Each row was made from one small tree. The marks that hang from a mark follow it in brackets, in the order of their numbers. Every link used is in the known rows. Write each row's tree.
In the rows, zero is written as 128.
Known rows:
j896{j967{j457{j454}}}: [192 117 117 158 119 141 139 106 109 118 122 155 101 123 117 138 127  84
 104]
j602{j951 j967{j731 j932}}: [ 92 129 125 144 132 121 118 146 149 142 118 152 137  99 114 116 129 122
 132]
j602{j951 j967{j457 j731{j696}}}: [201 131 102  94 115 112 126 163 145 129 108 144 155 144 104 131 135  93
 126]
j731{j696 j967{j932{j454}}}: [ 42 120 171 103 114 142 128 116 141 105 131 120 133 135 145 125 115 157
 110]
j602{j967{j457 j731 j932}}: [ 96 133 107 140 138 106 118 121 134 144 118 116 125 121 123 128 138 153
 131]
j731{j696{j437} j967{j932}}: [ 93 139 141 137 139 124 133 122 108 124 146 117 148 129 152 116 114 154
 133]
j731{j696 j967{j457 j932{j454}}}: [ 62 128 147 102 113 120 128 110 133  87 129 124 136 150 152 135 123 149
 115]
j602{j951 j967{j731}}: [156 120 131 132 131 138 126 163 157 157 117 156 132 110 107 120 122 102
 143]
j896{j967{j457{j454} j731}}: [172 121 113 158 127 140 127 107 113 145 118 123 102 126 122 137 122 119
 100]
j731{j967{j457 j932}}: [110 137 130 124 131 115 129 106 124 104 142 134 122 120 153 126 127 147
 159]
j951{j602}: [154 118 163 124 132 166 143 143 134 136 156 128 113 113 127 122 125 108
 160]
j896{j967{j731}}: [145 121 132 137 132 158 122 125 118 163 114 113 103 111 136 117 129 147
 135]
j967{j457}: [174 124 130 123 127 139 133 125 111 118 131 142 115 128 129 128 139 119
 165]
j731{j696}: [178 117 152  91 116 158 135 140 113 123 125 125 130 134 114 119 137 126
 141]
j896{j967{j457 j932}}: [124 133 100 141 126 120 125 100  99 107 117 149 108 111 147 122 147 128
 130]
j951{j602{j967{j457}}}: [183 124 121 122 133 128 145 146 152 131 143 140 122 129 117 140 132  81
 140]
j602{j951 j967}: [176 116 134 132 123 140 137 162 151 128 121 191 132 105 102 119 128  68
 143]
j731{j967}: [149 120 162 117 129 155 137 129 138 134 142 131 116 116 137 122 114 134
 165]
j951{j602{j967{j731 j932}}}: [ 77 127 138 139 144 133 126 138 157 161 144  99 125 107 121 123 126 142
 124]

Write each row's tree:
[110 129 137 149 127 120 135  95 126 100 150 137 117 121 131 136 113 125
 120] -> j731{j967{j457{j454} j932}}
[140 125 111 165 120 105 134 129 140  94 128 194 133 111  97 136 126  59
 100] -> j602{j951 j967{j457{j454} j932}}
[  4 117 161 150 138 140 124 135 171 155 137 109 118 117 130 132 116 146
 106] -> j951{j602{j967{j731 j932{j454}}}}
[ 43 129 139 110 119 125 113 114 119 116 115 101 132 152 141 131 135 177
 107] -> j967{j457 j731{j696} j932{j454}}
[156 139 115 132 141 125 125 136  94 150 126  96 145 156 139 128 126 153
 139] -> j967{j457 j731{j696{j437}}}
[167 119 127 153 135 132 139 138 160 156 145 110 120 135 100 150 112  91
  99] -> j951{j602{j967{j457{j454} j731}}}
[167 130 107 130 130 135 121 118 111 149 111 117 106 126 143 126 137 141
 138] -> j896{j967{j457 j731}}
[135 132 102 138 124  99 129 137 137  98 121 191 137 110 118 125 142  81
 141] -> j602{j951 j967{j457 j932}}
[158 131 124 160 137 130 130 126  96 148 133 100 140 157 119 140 113 129
 100] -> j967{j457{j454} j731{j696{j437}}}
[ 21 120 166 116 121 148 114 123 125 131 116  97 129 136 133 121 127 182
 102] -> j967{j731{j696} j932{j454}}
[139 131 132 114 115 117 135 103 123  89 141 124 138 141 123 137 119 121
  98] -> j731{j696 j967{j457{j454} j932}}
[199 125 109 129 122 117 136 154 144 112 119 195 134 121 110 130 135  63
 147] -> j602{j951 j967{j457}}
[178 130 123  88 122 135 123 134 111 135 120  94 135 151 124 128 139 153
 139] -> j967{j457 j731{j696}}
[114 147 116 132 138 103 132 114 100 109 144 121 151 145 159 127 120 148
 136] -> j731{j696{j437} j967{j457 j932}}
[164 121 140  93 129 146 135 161 161 164 135  85 140 136 105 130 125 121
 113] -> j951{j602{j967{j731{j696}}}}
[ 93 147 110 143 144 109 117 120  85 136 128  94 148 146 148 124 133 172
 130] -> j967{j457 j731{j696{j437}} j932}
[115 137 100 139 130  99 117 139 141 124 116 160 139 114 121 125 135 116
 135] -> j602{j951 j967{j457 j731 j932}}
[199 131 132  76 116 128 138 129 127 106 133 122 138 150 136 132 127 125
 148] -> j731{j696 j967{j457}}
[ 98 137 112 135 143 110 126 131 150 144 142 105 126 121 128 133 132 134
 128] -> j951{j602{j967{j457 j731 j932}}}
[116 139 118  98 125 119 116 117 103 121 121  92 138 141 132 123 145 171
 131] -> j967{j457 j731{j696} j932}
[ 31 127 122 154 127 125 112  99 118 130 106 124 103 125 159 130 131 165
 104] -> j896{j967{j457 j731 j932{j454}}}
